Each row comes from the steps of one walk. Every step used is in the known rows, and no mark comes twice. Write the walk behind each row, first mark first.
In the rows, 128 means zero.
Known rows
L B R J W Y: [128 180  60 123  94 102 114 163 124 207 149 137 168 133 159 109 182 101
 158 113 157 118 140 132]
Y W J R: [141 170 177 115 144 142 123 121 139 102 100 116 145 143 122 138 109  92
 163 140  91 154 134 116]
L B R J: [117 150  83 134  64  76 132 171 102 192 130 126 183 159 187 144 191 129
 195 128 158 134 161 118]
J W Y D Q: [119  82 137 124 166 148  91  99 170  94 113 181 118 137  51  75 108 131
  63  91 114 128  98 170]
D J W Y: [142 119 126 135 150 157 134 114 159 128 157 112 140 138 113  98 113 116
 108 136 103 132  68 138]
W Y D J R: [ 95  91 168 116 148 178 109 118 144 153 130  83 117 167 100 123  92 128
  88 142  96 148 107 143]
Q D J R B: [ 78  68 158 151 127 126 117 159 117 108 128 113 107 133 149 187  98 150
 123 191 121 150 120 116]
L B R J W: [133 167  62 134  82  82 122 161 109 189 145 139 190 133 179 125 187 107
 182 109 157 133 132 128]
J W Y D: [149 116 131 120 157 157 106 106 161 126 132 162 109 120  67  77 111 117
  86  98 127 135 104 151]
Q D Y W J R B L: [103 152 142 126 150 145 141 136 114  89 118 145 115  97 127 171  82 147
 105 164 127 109 165  95]
B R J W: [126 180  77 134 111  90 142 140 132 164 150 163 159  97 149 112 179 117
 169 108 144 156 108 153]
L B R: [131 120 119 145  51  82 127 175  89 165 134 130 166 158 192 152 185 121
 168 142 131 129 173 106]
B L J W Y D Q: [141 106 123 127 145 116 103  82 136 133 105 107 106 116 107  87 154 103
 111  68 145 116 104 164]
D Y W J R: [114 175 153 133 174 167 156 106 138  90 130 133 170 133 113 125  72 127
 110 151  76 136 110 107]
D Y W J R B L: [134 201 133 107 133 148 175 114 107 106 134 106 149 109 147 160 106 130
 131 125 107 105 155  96]
W Y D J R B L: [116 115 146  90 110 159 126 129 113 172 134  56  99 142 134 155 124 134
 105 122 131 119 147 129]
B L J: [166 130 129 145  95  78 163 107 112 143 114  83 111 112 174 136 182 110
 194 105 149 138 134 127]
Q D Y W: [ 92  90 134 167 172 140 143 115 135  59 135 215 136 125  92 117  70 186
  74 184 104 119 122 104]
W Y D J R B: [101 101 159 101 132 173 108 135 127 153 134  77 105 156 113 141  99 138
  98 138 111 129 129 134]
R B L: [166 133 122 114  60  82 178 134  91 122 127 116  99 104 180 182 183 151
 180 109 161 110 188 122]
W Y D J: [121  77 167 117 144 175 111 116 148 135 125 103 119 182  82 102  99 145
  91 143 108 133 116 139]

Which walk is each row?
[185 172  95 116  98  92 141 122 115 156 136  89  83  79 164 125 175  95
 164  84 170  98 145 129]
R B L J W Y
[172 156 177 116 138 135 127 115 143  84  97 140 148 159 104 113 114 112
 166 139 103 134 141 112]
Y W J
[ 84  68 137 181 161 141 150 133 147  70 130 200 120 118  97 134  78 186
  82 183 117 136 121 114]
Q D Y
[122 156  69 111 108 120  91 157 123 206 138 135 165 151 134  99 166 109
 132  98 162 124 139 137]
L B R J W Y D
[190 159  93 124  88  75 148 120 100 137 134  92 103  81 185 143 184 103
 189  80 168 112 135 129]
R B L J W
[180 147 103 100 108 112 115 114 113 153 125  87  81  98 140 116 164 101
 144  71 176  97 144 140]
R B L J W Y D
[147 114 112 104 121 106 101 110 116 130 108 105  90 115 126 111 160 117
 122  64 162  91 139 154]
R B L J W Y D Q
[122 186 146 116 156 160 155 123 124  89 129 127 156 129 128 142  83 135
 124 145  91 116 131  99]
D Y W J R B
[120 196  76 126 121 112 130 140 148 184 154 167 141  94 133  91 171 114
 146 113 144 144 115 157]
B R J W Y
[ 81 127 164 154 192 166 125 129 145  76 114 170 136 121  90 137  52 145
  86 190  94 139 123 104]
Q D Y W J R
[114 134 138 128  94 100 149 145 108 127 128 118 108 104 175 184 142 130
 163 131 121 153 144 127]
J R B
[175 139 117 126  69  72 158 130  94 140 118  79  97 104 194 162 190 124
 203  97 165 110 167 121]
R B L J
[113  74 137 160 170 153 100 135 164 106 139 154 110 129  88 107  86 131
  77 175 123 133  84 130]
Q D J W Y
[ 94  55 172 120 150 150  94 107 163  98  95 162 109 172  57  96 112 160
  72 116 111 126 144 163]
W Y D Q
[ 88 135 152 138 171 156 125 144 133  74 114 166 124 117 108 152  58 150
  95 183 107 119 142  97]
Q D Y W J R B
[114  59 137 168 157 135 112 133 149  87 134 154 129 132 107 127  94 137
 102 172 120 148  74 129]
Q D J W
[142  67 146 125 153 156 114 106 133 108 133 114 154 165  99 108 101 134
 103 114 112 151  65 143]
Y D J W
